Known rows, with every step that occurs:
Y > A: [ 13   4   7   6  13   3  -8   8 -22   4   9  -1 -15  -7  -4  -4   1  -5
  -5   2  17  23  13  -5 -15   9   7  -4  11   2  -2 -24  -1 -13  -2  11
 -14 -12]
G > C > Z > M > T: [  1  20  -4   3  12 -20  -4   7   4  -3   7   9   1   4 -17  12   7 -15
   0  -4  21  -2   4  -5   2   9   6 -10  -7  -4  -7 -11  -4 -15  12  -3
  17  -9]
X > H > T > M > W > U: [  3 -12   8   9  12  -8 -13  -4 -21  62 -49 -19  23   8 -11 -26  -8  -4
  -9  -4  18 -22  16  -1   0   5 -18  18  -1  -2  -8 -22  -9 -25   0  23
   5 -22]
T > M > W: [  8 -11   3   8  13 -16 -26   3 -16  39 -11  -9  16   1  -7 -12  -9  -4
  -4   5  22 -34  17  -2  -5   9   1  13   3  -3  -7 -14 -18 -24  -4   1
   6   4]
C > Z > S: [  4  23   5  10   4 -11   1   4  -6 -26  46 -22   2  -3 -14   4   9  -9
   1  -5  11  -1  -3 -16  -4   8 -13   4   5  18 -18  -7  27  -5 -12 -22
  -3 -15]
Z > C: [ 12  -7   0   4  17  -3   8 -11  -1 -20  -3 -27   4   0 -10   1  12 -13
  -4   1  24 -43  -1  -9  11   3   2   9   7   3  -4  -9  17 -14   0  -1
 -15  -5]
K > U > W > M > T: [  0  -3  -7   3  20  -9   2   3   7   5 -18   2  13   3  -1   4   0 -16
  -9   0  17   5   9   2   3  16  -6 -19  -3   1 -16 -13  -9 -12  20  12
  12  14]
E > Y: [  9   7   0   9  14 -20 -22   0   0 -17  -2  -3 -10  -5 -11  -1  -2  -8
  -2   1  20 -30 -11   0  -9   6 -11  -6   4  11   5 -10  17  -6   1 -31
 -13  -2]
F > Y: [  7  -4   5  12  23   1 -19  -6   5   2   5  12  27  -5 -10   5 -12  -9
  -1   6  37  -5  -4  -8  -6  -1   4  -1   4   7  -5 -13   8  -9  -3 -26
 -12  -2]
U > W: [  3 -12 -11  10  12   2   1  -1 -13  -8  16   0   6  -1  -6   2  -2  -1
  -5   5  13 -10  24   6 -12  -1 -13  -3  13   1  -9  -2   6 -15   6  31
   1  12]
X > H > T > M: [  6   9   2  -3  21 -27 -22  13  -7  29  -8  -3   3  -2   1 -14  -2 -14
  -5   2  20 -12 -13  -4 -15  -2  -8  26  10   5  -9 -16   2 -25   4 -11
  12  -4]
U > W > M > T > H > X: [ -4  -2  -1   5  14  -3   2   8  -3   9 -41  19  -5   7  -6   5   4 -15
   4   0  11  -1   6   7  -5   8   3  30   3   1 -12 -12   9 -17  29  15
   1   5]
S > Z > C > G: [ 12   0   4  11  12 -15 -11  -2  -7 -11  11   3   5 -13 -13   9   8 -18
  -9   8  24 -45   5 -12   1  -8 -21 -12  -1   6  -4 -12   7 -12   2  48
 -22 -23]
G > C: [  2 -10  -8  15  10  -3  -2   2 -10  19   6   7 -10   0 -11  11   7  -1
  -6  -3  21 -39   2   3  -5   7  -6   7  -3   4   8  -9  10 -18   7 -21
 -27  -9]
K > U > W > M: [  1 -17  -9  -1  24   4  -1   3  -4   1 -19   2  17  -2  -1   1   0 -11
  -9   7   8  -1  14  -3   4  18 -19  -9  -2   5 -20  -2   1 -10  15  15
   6  -6]
X > U: [  3 -19  -3  25  16 -10  -7   5 -12  -8   4 -13  -8   3  -6  -1  -3   1
 -14   7  14 -24  -6  -3 -18   6  10  -9  12  13   5 -12  15  -9   4 -22
  -7 -12]
T > M > W > U > X > H: [  1 -25  -3  11  11  -5 -12  -5  -9  49   6 -26   8   9 -14 -17  -6  -3
 -15  -3  10 -18   5  -3  -7  -8 -24  18   1  13   5  -7   7 -18   5  40
  -2 -19]
N > X > U > W > M > T > H: [ -3  -2  -6   4  29 -17  -2  11  -4  15 -28   4  30  -1  -8 -16   2 -13
  -7   5  20   1   5   5  -3   1   6   6   6   4  -4 -11   5 -19  26   7
  13 -10]
U > W > M: [  5  -6 -12  -2  22   0  -3   5 -10   5 -15   7  16  -5   0   3  -2 -11
  -6   4   8   3  12  -3  -2  15 -13  -3   3  -2 -18  -1  -2 -10  15  25
   2  -1]
G > C > Z: [ -1  12  -9   5  11   5 -10  -3 -11   0  32   1   8   3 -15  19  11  -6
 -13  -3  17 -12  -3  -7  12   3 -13  -1  -7  12  -1  -8  17 -10  -1 -14
  -3 -28]
G > C > Z > M > W: [  2   2  -1   5  11 -13 -21   4 -15   8  11   3  12   1 -23   1   3  -7
   1   0  17 -24  25  -4   3  13  -1   2  -9  -9  -4 -11 -14 -19  -4  11
  12 -18]
N > X > H > T > M > W > U: [  4 -15   9   8  11  -5 -15  -6 -19  58 -53 -22  27   7 -11 -26  -8  -4
 -11  -4  18 -15  14  -1   4   2 -20  15   2  -5  -8 -21  -7 -22   3  13
   3 -16]
A > P: [ 14 -17  -4  13   5  -1  -2  10 -11 -32  11 -16 -24 -11   2   3   2   2
 -11   5  18 -10  -9  -2  -9  -8   5  16  13  -3 -12 -11   5 -12   6 -17
   3   1]
W > M > T > H > X: [ -3   0   2   4  13  -4   0  10   0  11 -45  19 -10   6  -7   6   3 -17
   4  -1  11  -2  -2   2  -4   9   8  32  -1   3 -10 -14  10 -15  29   4
  -2  -2]
P > A: [  8  -8  -7  14  14   8   2  12  -7 -18  17   3  29  -8 -14   1  -1  -8
 -11   4  10  -6  -7 -13  -1   6  14   6   8  10  11  -5   3 -19   3 -22
 -11 -40]
Y > F: [  2 -28  -3  -3   2  -5  -7  -3 -10 -18  18   5  10  -3 -15   8  -1  -6
   0  11   3 -14  -8  -1  -3  -3 -15  17  -4  12   1 -21   9  -7   3  -7
  -7  -2]
H > T > M > W: [  8  -6   6   6  12 -22 -28   6 -13  38 -16  -2  14  -1  -4 -16  -7 -10
  -4   3  24 -28  16   2  -8  10  -1  16   1  -7  -8 -23 -18 -26  -3  -7
   9   6]
S > Z > M > T > H > X > U > W: [ -4 -12 -10  14  17 -12   4   4 -23  -9   5  -1  -7   8 -12   2   3  -6
  -2   6  11 -16  20  12 -13   1  -8   2  14  -1  -5  -7   8 -19  13  31
   8   2]
S > Z: [  5   2  -5  -1   9   4  -4   0 -21   7  23 -14 -21 -11 -18  12   0 -16
 -11   3   7 -11 -13  -5  -4  -6 -22   2  -8   2  -5 -16  18  -9  -4  20
 -19 -35]
K > U > W: [ -3 -28  -7  13  14   7   4  -3  -4 -15  10  -8   7   4  -8  -1   0   0
  -9   9  11 -15  26   7  -4   4 -21 -10   6  11 -11  -4  11 -15   5  17
   7   6]
F > Y > E > K > U > W > M > T: [  3   5  -4   0  27  -3  -7   6   8   8  -5   4  15   0  -1   2  -4 -18
  -9   1  26   8  13   1   2  16  -1 -21  -5  -2 -15 -20 -16 -14  17  -6
   7  12]
X > N: [ 12 -21  -1  21  13   7   1   0  -7  -5  16  11  21   1  -8   8  -9   2
  -1   1   2 -21  -7  -6 -12  -3   6  -1   8  15 -14  -9   4 -11   5 -10
 -23  22]
Z > M > W: [  6  -7   3   7  10 -15 -18   7 -11   7  -4   2   5  -3 -20  -7  -4  -6
   4   3  15 -23  26  -4  -8  13   6   4  -4 -11  -5 -11 -17 -20  -1  17
  10  -9]
H > X: [  2 -10   4  11   1   9  -2   3  -2  -8 -24  12 -30   6  -7  17   0  -8
   2  -1   7  -8  -3  -2  -9   8   2  25   4   4  -9 -12  16  -9  17  -7
 -16   8]
U > X: [  9 -33   0  19  -5   4  -3  -8   4  29   8   2 -15   1  -8   7  -6  -4
 -14   6  15 -19  12  -6  -7   2  -7   9   0  10   5   0  17  -8  14  -5
 -15  -9]
H > T > M > W > U > K: [ -3 -33  19  -3  12   6 -13  -6 -17  61 -44  -6  13   5 -12  -3  -2 -12
 -12   6  16 -47  23  -1  -7   8   6  16  -1 -10  -1 -16  11 -24  11  22
  -7  -6]
E > K: [ 12   6   2   9   8  14 -12  13  -5  22  28  -8 -15 -10  -8 -12  -3 -10
 -12  -3  24 -16  -5 -14 -12   9   8  -1   5   1   2 -14   7 -14   0   6
 -17 -14]
N > X > H > T > M > W > U > K: [ -4 -33  18  -6  15   8 -17  -6 -15  54 -38 -15  18   5 -15  -7  -1 -12
 -14   4  14 -37  16   0  -5   1   0  15   3  -9   1 -16  14 -22  13  25
  -6  -1]

Rows:
[ -4 -16  -1  20  20 -13  -3   9 -10   2 -31   2  -9  10  -4   0   1  -8
  -7   4  12 -17  -7   3 -12  12  14  10   8  10  -1 -15  14 -13  21 -17
  -2  -9]  W > M > T > H > X > U
[ -2 -23 -10  21  12  -1   2   0 -19 -15   7  -3  -8   9  -4   5  -1   2
  -6   6  11 -18  20  11 -17   4  -6  -1  20   4  -5  -5  11 -14  10  17
  -2  17]  H > X > U > W
[  2   5  -9   2  19 -12   0   4   4   8 -15   5  13   0   1   5  -2 -16
  -7  -2  17   8   8   2  -2  13  -1 -15   0  -5 -16 -12 -10 -12  20  17
   9  17]  U > W > M > T
[ -2  -7   4   8   9   2  -2   8  -6   4 -34  16 -16   5 -10   5   3 -10
   4   2   9 -11  -1   1  -9   3   6  39   3   7  -5 -11  20 -16  22   2
  -9 -10]  T > H > X
[ -2  13  -1  -1  22 -22  -1  14  -6  15 -14   8   8  -5 -20 -10   5 -19
   1   4  18  -7   2  -1  -7  -3   7  17  -6   1  -1 -13   6 -23  17  22
  15 -35]  S > Z > M > T > H
[  9   7   1   2  26   4 -22   8  -1 -19  13   7  -2  -7 -10  15 -11  -4
  -3   9  25   5  17  -2 -13  -1   9   4  -4   5  -6 -23  -6 -13   5 -55
 -15  -9]  F > Y > E
[ 10   6   5   0  15 -25 -20  11  -7  32 -22   5   1  -3   4  -9  -4 -13
  -4   5  23 -17  -6  -5 -12   4  -2  25   9   1 -12 -16   1 -24   6 -30
  10  -3]  H > T > M
[ 14 -41   6  27   3   3  -2 -12 -11  54 -13  10  29  10  -6  -4 -13   2
  -6   0   7 -33  13  -3  -4  -1  -8  12   3  10 -12 -11  -3 -17  10  -9
 -19  17]  H > T > M > W > U > X > N
[ -2   5  -6   1  28 -16   0  12  -3  21 -26  11  27  -3  -7 -13   2 -16
  -4   3  19   0   8   3  -5   3   5  12   0   4  -6 -11   1 -21  23  24
  14 -16]  U > W > M > T > H
[  6  -7   5   3  15 -21 -31   6 -11  33 -10 -11  19  -1  -7 -19  -6  -9
  -6   1  22 -18   9   3  -6   2  -7  15   5  -7  -6 -22 -16 -24  -1  -3
  10  11]  N > X > H > T > M > W
[  4   7  -4   2  17 -12  -3   6   8  11 -22   6   7  -2  -1   6  -2 -18
  -8  -3  17   7  -5  -4  -2  15   5 -12  -5  -2 -14 -16  -8  -9  20   0
   5   7]  W > M > T
[-10 -34  12   6  18   2  -6   3  -8  14 -17   1 -11   9 -11  12   4 -12
 -10  10  12 -44   5   3 -18   7  27  11   8   2   8 -12  29 -17  23   4
 -11   6]  M > T > H > X > U > K
[  1 -25 -10  20  15  -1  -3  -2 -15 -19  12 -13   9   4  -6  -3  -3   4
 -12   8  15  -9  18   9 -12  -3  -9 -15  23   2  -2  -2  12 -12   9   5
   0  19]  N > X > U > W
[  7 -22   2  20  13   8   4   3  -9   0 -10  23  14   7  -9   8  -5  -1
   7   0  -1 -21  -6  -1 -11  -3   9  24   7  16 -15 -10  10 -15  17  -7
 -23  22]  T > H > X > N
[  0  -4   2   1   8 -17 -13   3  -7  28   4  -3  -6  -3 -15 -12   2 -20
 -11  -6  10  -1   4   2 -14  -3 -26  17  -8  -4   0 -25   7 -18   4  25
   3 -26]  S > Z > M > W > U > X > H > T
[ -5 -18  -9  20  16  -8   4   2 -16  -8  -2   0   1  10  -4  -1   0  -2
  -5   5  14 -17  21  15 -16   2  -2   1  18   4  -4  -8   9 -18  15  21
   5  16]  M > T > H > X > U > W
[ -6  -8 -10  15  18 -11   1   4 -17 -16   6   2   4  12 -10   2   4  -4
  -2   5  12 -10  22  10 -10   4  -3   0  16   3  -7  -4   8 -17  14  23
  18   5]  C > Z > M > T > H > X > U > W
[ -5 -30  17  -5  16   5 -15  -5 -17  58 -34 -13  15   6 -14  -7  -1 -12
 -13   4  13 -44  19  -1 -10   4   1  17   0  -7   1 -17  12 -24  10  34
  -5  -7]  X > H > T > M > W > U > K
[  0 -10   3   7   7 -13 -13   1  -1  28  -1  -2   0   0  -8 -16   0 -15
 -14  -7  14  -1   4   4 -17  -2 -21  16  -3   2   1 -26   8 -17   6  15
   0 -12]  M > W > U > X > H > T
[  8 -37   8  20  -6  -1  -8 -14  -8  75 -36  -5   4   9  -8 -11  -9  -4
 -15   2  19 -28  27  -2   2   7 -18  19  -4   0   0 -10   2 -18  12   4
  -7 -18]  H > T > M > W > U > X
[  6 -13   4   7  11 -23 -29   3 -11  48  -3  -7  13   1  -5 -18  -7 -10
  -7   1  22 -28  16   3  -9   5  -8  19   1  -3  -3 -20 -15 -26  -1   6
  10   4]  U > X > H > T > M > W
[  2 -14 -11   5  23  -3  -2   5 -14   1 -22   5   6   2   2   5  -1  -9
  -7   4   7  -3   9   0  -5  18  -8  -2   8   1 -16  -3   2  -9  19  15
   0   3]  H > X > U > W > M
[  4 -23   1  17  19  12   7   5  -4   9  -9  20  21  10  -6   2  -3  -7
   3  -1   2 -18   0   1  -3   6   3  11   5  14 -20 -12   2 -17  21   3
 -15  28]  E > K > U > W > M > T > H > X > N
[  0 -22   0  26  10  -4  -5   4 -11 -13 -13  -4 -25  11  -5   8  -2  -1
  -8   4  10 -23  -7   1 -17   9  11   5  12  11   1 -14  18  -9  12 -24
 -12  -1]  H > X > U
[ -5 -38   9   7  18   5 -10   1 -11   9   1  -8  -7   3 -11  11   1  -7
 -16  12  12 -48   5  -3 -20   6  23  -2   9   4   9  -8  29 -13  12   1
 -14  -1]  X > U > K
[  4 -20   7  16   5   6  -5  -9 -19  47 -48 -16  19   6 -14 -16  -8   0
 -10  -3  15 -21  23  -2   3   9 -11   6  -4  -2  -6 -19  -5 -17   1  23
  -7 -23]  M > W > U
[  4 -16 -12   4  24  -2  -6   4 -12  -2 -18  -2  17  -2   0   1  -2  -7
 -11   6  10   4   8  -1  -2  14 -11 -11  11  -1 -14  -1   2  -8  18   7
   1   4]  N > X > U > W > M
[  1  -4  -1   5   8 -14 -12   6   5  10  16   4  -9  -4  -6  -8   2 -17
 -13  -5  13   4  -6   2 -22  -4 -16  15   0   6   2 -23  16 -14   8   4
  -2  -7]  U > X > H > T
[  8 -38   4  22  -8  11   3 -15  -3  55 -26  -6  -6   8 -11  -2  -8  -1
 -16   2  14 -20  18  -7   1   3 -16  12  -3   8   3  -2  17 -10  16   6
 -17 -24]  W > U > X
[ -4   1  -7   5  30 -20   0  12  -6  20 -24   7  26   0  -6 -15   2 -14
  -6   5  20  -6   7   5  -7   4   7   8   3   6  -4 -12   3 -21  23  17
  15 -17]  X > U > W > M > T > H
[  0  -6  -6   2  19   1 -14   5   1 -17  23 -25   6  -3 -16  -7   0  -5
 -12  -3   9  13 -18  -3 -10 -15 -15   2  11   9   1  -9  17  -8   7  13
  -6   2]  N > X > H
[  5 -19  -2  17  18   4   7   3  -8   4 -15  26  25   9  -5   9  -4  -5
   7  -1  -1 -12   1   4  -8   1   5  16   8  10 -21  -9   1 -16  23   6
 -15  33]  U > W > M > T > H > X > N
